Every row comes from one small tree of marks. The marks that hang from a mark follow it in brackets, in alphabetical order. Every link used is in the known rows. Which tree was each row made from?
In the rows, 128 means zero.
Known rows
tefu{kodig{tosube} kula}: [168  97 143 120 139 100 122 126 160 159 149 130  98 110 157 104  94 113
 120 132]
kodig{tefu}: [172 100 112 121 143 129 135 127 153 159 132 133 116 138 144 128 129 138
 131 104]
tefu{kodig kula}: [155 128 146 142 134 107 133 138 157 142 151 127 112 111 152 115 100 116
 107 128]
tefu{kodig{tosube{fosus{tife}}} kula}: [117  87 145 101 142 121 122 102 134 151 166 143  83 127 179  87  79 106
 119 140]
kodig{tefu{kula{tosube}} tife}: [127  97 146 123 140 155 146 131 199 177 173 139 102 169 140 103 122 127
 124 109]
kula{tefu{kodig{tosube{fosus}}}}: [141 139 123 124 132  77 119 118  77 128 158 142 110 102 136 114  64 132
 134 116]
kodig{tefu{kula} tife tosube{fosus}}: [123  49 135  67 150 154 134  96 174 194 179 154  78 158 187  71 108 109
 141 120]
kula{tefu{kodig} tosube}: [131 173 142 177 128  78 119 141  94 114 164 138 129 123  87 152  64 155
 120 101]
tosube{fosus{tife}}: [ 50 113 129  98 134 163 127  91  88 116 155 148 106 156 165 101 104 119
 127 140]
fosus{tife tosube}: [ 68  90 115  71 133 169 142  86 108 132 144 147 110 151 178  83 126 104
 150 143]
fosus{tife{kodig} tosube}: [ 81  80 107  58 130 182 146  71 117 143 159 144 104 172 191  61 143 104
 149 154]
pidak{kula{tosube}}: [ 65 157 174 156 138 129 124 147 162 120 141 137 138 150 111 161  94 159
 127  88]
tefu{kodig}: [151 129 109 137 121 102 135 139 124 123 145 125 123 112 146 140  93 146
 121 120]
pidak{kula{tefu}}: [ 87 183 165 140 138 105 134 147 134 120 134 130 134 116 121 127  91 136
 133  92]
pidak{kula{tefu{kodig} tosube{fosus}}}: [ 59 184 171 164 140  95 121 141 112 107 171 150 132 132 119 157  41 165
 123  77]
tefu{kodig kula{tosube{fosus}}}: [112 129 164 160 140 114 117 123 137 132 177 149 114 137 137 137  72 134
 102 118]
tife{fosus kodig{tefu}}: [181  83 105  76 142 161 135  94 157 168 177 122 108 170 177  71 174 103
 138 142]
pidak{kula{tefu{kodig} tosube}}: [ 84 189 169 171 136  90 128 156 134 113 157 136 135 125 105 158  55 165
 124  77]
tefu{kula}: [132 126 164 133 140 132 127 127 160 147 134 130 117 127 133 103 134  97
 114 137]

Which tree is each row?
[139 132 161 166 136 106 123 139 159 138 163 135 116 130 123 137  86 134
 103 119]
tefu{kodig kula{tosube}}
[118 134 117 110 123  92 132 121  88 132 174 141 105 113 146 100  62 130
 139 120]
kula{tefu{kodig{tife tosube{fosus}}}}
[130 163 116 133 116  92 145 142 103 124 164 127 119 109 130 110  78 134
 130 117]
kula{tefu{kodig{tife}}}
[142  86 134  81 142 168 152 120 196 182 183 129  98 161 178  61 152  87
 135 133]
kodig{tefu{kula} tife{fosus}}
[151  48 103  50 138 156 140 107 174 188 177 131  89 159 182  67 140 106
 162 130]
kodig{tefu tife{fosus} tosube}
[110 164 152 132 136  85 131 147 133 128 144 131 121 105 135 128  66 145
 136  89]
pidak{kula{tefu{kodig{tosube}}}}
[151  93 141 118 150 153 126  94 164 170 175 145 103 177 154  99 134 128
 116 122]
tife{kodig{tefu{kula{tosube{fosus}}}}}
[130  81 119  81 134 144 116  81 120 151 162 142 103 158 164  90 129 125
 137 143]
tife{kodig{tosube{fosus}}}
[116 105  99  86 115 138 150 121 131 133 186 132 118 132 186  97 107 119
 144 138]
tefu{kodig{tife{fosus{tosube}}}}
[ 61 105 122  86 132 173 130  78  95 124 168 145 100 173 175  84 117 118
 126 149]
tosube{fosus{tife{kodig}}}
[119  50 106  64 139 150 135  96 148 179 175 153  88 159 183  90 102 133
 152 114]
kodig{tefu tife tosube{fosus}}
[ 89 159 153 127 139  90 126 135 115 122 156 142 119 110 146 129  53 145
 135  89]
pidak{kula{tefu{kodig{tosube{fosus}}}}}
[139  93 137 103 126 118 139 130 174 165 170 130  92 121 168  86  92 113
 126 136]
tefu{kodig{tife tosube} kula}
[123  91 105  84 135 172 148  97 146 155 154 126  90 177 169  75 143 121
 129 139]
fosus{tife{kodig{tefu}}}
[ 40 154 177 150 142 136 118 131 140 113 157 150 136 155 124 161  80 161
 125  88]
pidak{kula{tosube{fosus}}}
[111  89 108  96 129 118 124 104 102 132 161 142  95 128 176 112  72 137
 133 131]
tefu{kodig{tosube{fosus{tife}}}}
[ 74 115 177 128 145 162 118  94 143 142 174 149 102 177 138  94 117 110
 108 141]
tefu{kula{tosube{fosus{tife{kodig}}}}}
[124  49 111  69 154 147 122  83 124 170 153 154  80 158 180  92 104 124
 146 119]
kodig{tefu tosube{fosus{tife}}}
[117 134 120 110 131  93 125 110  74 126 161 140  98 114 145  98  63 124
 134 124]
kula{tefu{kodig{tosube{fosus{tife}}}}}
[ 44 184 184 158 144 112 117 133 114 110 161 152 135 142 107 149  63 154
 127  82]
pidak{kula{tefu tosube{fosus}}}
[ 47 128 162 124 148 160 130 113 155 134 172 150 113 185 150 131  91 159
 126  91]
pidak{kula{tosube{fosus{tife{kodig{tefu}}}}}}
[174  61 120  53 155 172 137  73 168 185 187 141 106 171 204  44 179  75
 146 149]
tife{fosus{tosube} kodig{tefu{kula}}}
[ 90 128 184 151 147 138 110 112 142 136 160 152 119 153 119 124 107 116
 109 127]
tefu{kula{tosube{fosus}}}
[173  86 139  95 151 164 128  94 181 177 188 129 104 182 163  69 169  96
 126 142]
tife{fosus kodig{tefu{kula{tosube}}}}
[ 20 178 182 145 143 127 123 125 111 108 163 151 123 153 115 132  63 146
 127  90]
pidak{kula{tefu tosube{fosus{tife}}}}
